Known rows, with every way that one mark hangs from another
Q340[Q171]: [ 17 -16   5   8 -13   7 -10  18  -2 -18   4  10  14 -14   2   7 -11  -1
  -6  12  -9  -5  -4   9]
Q401[Q388[Q4]]: [ -1  26  -7  -6   1   5 -13  22   6  15 -10  -2 -10  14   6 -15   7   5
  -8   2   8   1  21 -11]
Q401[Q705]: [  1   9   7   1   3 -19  15   2  10   6   1 -48  39  11   4  -9  -1  -5
   7   5   5  -3  -6 -13]
Q388[Q401 Q920]: [-41   9  -6   6  -1  13   3   9 -28   5  38  -9 -24   2  18   7  -9 -12
 -22   4 -13  -1  43   5]
Q388[Q401 Q920[Q705[Q4]]]: [-44  -3   5   3  19   1  -1  17 -32  18  40 -41   9  -6  13   7   6 -18
 -27  40 -15  -7  41  11]
Q388[Q4 Q401[Q705] Q920]: [-34  26  -3  -3  -5   8  12  14  -9  22  27 -46  24  14  18 -13  -8  -2
 -30   6  -1  19  32 -12]
Q171[Q401]: [ 10   0  -1  -2 -23 -16  -3  -4 -11   6 -15 -14   0   7  -1   9  -4  -9
   2  25  10  -9 -36  11]
Q401[Q388[Q920] Q705[Q4]]: [-30  24   1   4  -1  -1   3  31  12  15  11 -52  24   6  -6  -4   8 -29
  -1  28  -2 -23  38  -1]
Q340[Q171[Q401[Q705]]]: [ 26 -11   9   8 -31 -17  -2  16  -6 -11  -7 -35  40  -1   5   9 -16 -10
   2  36   2 -15 -35   9]
Q920[Q388[Q401] Q705[Q4]]: [-25  -3   6  -8  34   5 -19  19 -21  31   7 -54  13  -4  35  -2  29  -1
 -26  55 -10 -12  32   2]
Q171[Q340 Q401[Q705]]: [ 12   6  -3 -10 -24 -15  16 -14  -2  16  -7 -87   8  18  -9   8   2 -18
   2  31  30 -15 -31   7]
Q388[Q920[Q705[Q4]]]: [-19  -8   6   2  13  -1  -7  17 -12   2  25 -35  34 -12  -6   4   6 -18
 -20  35  -4  -6  17  18]
Q4[Q388[Q401 Q920[Q705]]]: [-21 -14   2  11  18 -15   4   7 -47  21  40 -30  43   4  -6   5  -2 -14
  -9  14  -2  -3  30  -5]
Q340[Q171[Q401[Q388[Q4 Q920]]]]: [ 17   0  -2   5 -34   3 -21  34 -11  -9  -3  -5   7  -2   5   7 -16 -11
 -15  30   1 -12  -8  17]
Q340[Q171[Q401[Q388[Q920]]]]: [ 13  -5  -1  10 -33  -2 -20  33 -16 -19   1  -7   0  -3   8  13 -17 -18
  -7  29  -4 -24  -2  21]
Q171[Q340 Q401[Q388[Q920]]]: [ -4  13 -15  -6 -27   4  -6   6 -14   7   3 -51 -38  17  -3  13   1 -27
  -6  26  26 -28  10  21]
Q705[Q4]: [-15  -3   3  -3  -5  17  -2   1  15  20  -6   1  10 -17 -24   9  12 -10
  -3  30  -6  -4  -3  11]
Q388[Q4[Q705] Q401 Q920]: [-47  18  -9  -9  -6  45  -6  23 -16  22  28   6  -1 -10  -1   4 -17   6
 -29 -11  -7  23  26   7]
Q171[Q340 Q401[Q388]]: [  6  12 -13  -9 -24  -1  -5   0 -10  15 -11 -48 -39  19  -4  12   7 -18
   1  27  28 -26  -2  13]
Q171[Q340]: [  2   1  -7  -8  -2  15   5 -12   2   6   7 -33 -23   3 -11   5   6  -6
  -5   2  18  -4  12   6]

Rows
[  6  -2  -2  -7 -24  -7  16 -16   1  39  -8 -83  37   8 -38  16  10 -26
   8  52  31 -19 -31  11] : Q171[Q340 Q401[Q705[Q4[Q388]]]]
[ 11  26 -10 -14 -24  -8   5   3   5  28 -15 -84   2  30  -6  -4   7 -15
  -2  30  37 -15 -11  -2] : Q171[Q340 Q401[Q388[Q4] Q705]]
[-21 -15  -2   7  -3  29  -3  15 -20  11  25  15  49 -21 -46  20 -20  -9
  12 -21   2   2  -1  14] : Q4[Q388[Q920] Q705]
[ -8  21  -5  -3  11  -5 -16  35 -11   4  12 -29   9  13  13 -16   6  -5
 -22  11   6  -2  36  -1] : Q401[Q388[Q4 Q920[Q705]]]
[ 11   4   4 -15  27  -3 -23  20  -9  12  -8 -49  35   6  33 -22  19  16
 -28  22  10   9   7  -4] : Q920[Q388[Q4] Q705]
[ -5  -3   8   4   0 -11  16  -1  13  33  -1 -48  74  -2 -31   1  10 -15
  13  31   5  -6 -10  -9] : Q401[Q705[Q4[Q388]]]
[-10  24  -6  -8  -1  25 -17  31   8  15 -11   9  -6   4  -6  -6   0   8
  -1 -12   6   3  14  -4] : Q401[Q388[Q4[Q705]]]
[ 22  -2   5   9 -27 -17  -8  29  -8 -10  -8 -35  25   7   9   5 -13 -14
   4  33   0 -26 -15   5] : Q340[Q171[Q401[Q388 Q705]]]
[-11  -4   2  10   7 -17  17  -4 -23  34  17 -33  48  13  -9   3  -1  -6
  10   9   2  -2  14 -23] : Q4[Q388[Q401[Q705]]]
[-15  -1   7   6   0  -6  17   4   7  27  11 -47  73  -4 -32   2   4 -22
   4  29   3  -6   0  -3] : Q401[Q705[Q4[Q388[Q920]]]]
[-29  12  -1  -5   9  17  -8  12  -1  28   2 -45   0   5  33  -5  14  -3
 -14  27  -8 -11  31  -6] : Q920[Q388[Q401[Q705[Q4]]]]
[-29  16  -8 -16   5  47 -22  20  -3  26  -2  -1 -13  -2  28  -5   2  21
 -22  -2  -2  14  21  -1] : Q920[Q388[Q4[Q705] Q401]]
[-23  -2  -1  13   3  -9  16   3 -30  24  36 -36  46   9  -9   4  -9 -17
   0   6  -1  -3  28 -11] : Q4[Q388[Q401[Q705] Q920]]
[-26  -7  -5  12   3   4   4   2 -34  21  36  -5  24   1 -12   9  -9 -14
  -5   1  -4  -2  31  -4] : Q4[Q388[Q401 Q920]]
[-49  12   1   5   1   9  13  12 -10  23  35 -50  14  -1   8   6  -2 -22
 -20  25 -14  -6  38   1] : Q388[Q401[Q705[Q4]] Q920]
[ 20 -19  11   9 -32 -13  -1  13  -4   9  -7 -34  67  -9 -23  16 -10 -18
   5  52   2 -18 -39  10] : Q340[Q171[Q401[Q705[Q4[Q388]]]]]
[-12 -19  12   2  27 -16   0   5 -23  34  15 -41  56  -6 -17   6  18  -9
  -5  49  -2  -8   5  -3] : Q920[Q705[Q4[Q388[Q401]]]]
[ 19  -8   1   8 -29  -4 -18  28 -13 -12 -10  -4  -1  -2   8  12 -13 -11
  -1  34  -2 -24 -14  13] : Q340[Q171[Q401[Q388]]]
[-16  24  -4 -12   7  17  -7  13   0  30  -2 -44   9  16  42 -19   9  13
 -25   8   2  10  26 -17] : Q920[Q388[Q4 Q401[Q705]]]
[-15   0   4  -6  38  -6 -18  19 -33  13  13 -54   5   9  54  -9  19   7
 -21  28  -4  -9  31  -7] : Q920[Q388[Q401] Q705]
[-27  12  -2  -6  15   1  -2  18 -31  18  34 -40  21   8  22 -12   0   3
 -41  19  -4  18  34  -2] : Q388[Q4 Q401 Q920[Q705]]
[ 12  27  -1  -6 -23 -27   1  16   2  22 -23 -55  24  28   7  -9   0  -7
   3  29  19 -11 -22  -8] : Q171[Q401[Q388[Q4] Q705]]
[-20   9   1   4  13  -3 -16  34 -13   5  17 -29   4   3   4  -1  11 -21
 -10  26  -3 -22  42   9] : Q401[Q388[Q920[Q705[Q4]]]]
[  8  19   0   1 -20 -35   4  14  -5  11 -16 -54  11  24  10  -2   0 -17
  12  30  13 -26 -18  -4] : Q171[Q401[Q388 Q705]]
[ -4  21 -10  -5 -24 -12   6   9  -8  13   5 -91  -9  25  -2   7   1 -32
  -2  28  29 -30   7  10] : Q171[Q340 Q401[Q388[Q920] Q705]]
[-12  36  -3  -1  -1  -4   2  32  10  11   9 -52  30  21   9 -21  -1 -10
  -9   1   9  -3  32 -13] : Q401[Q388[Q4 Q920] Q705]
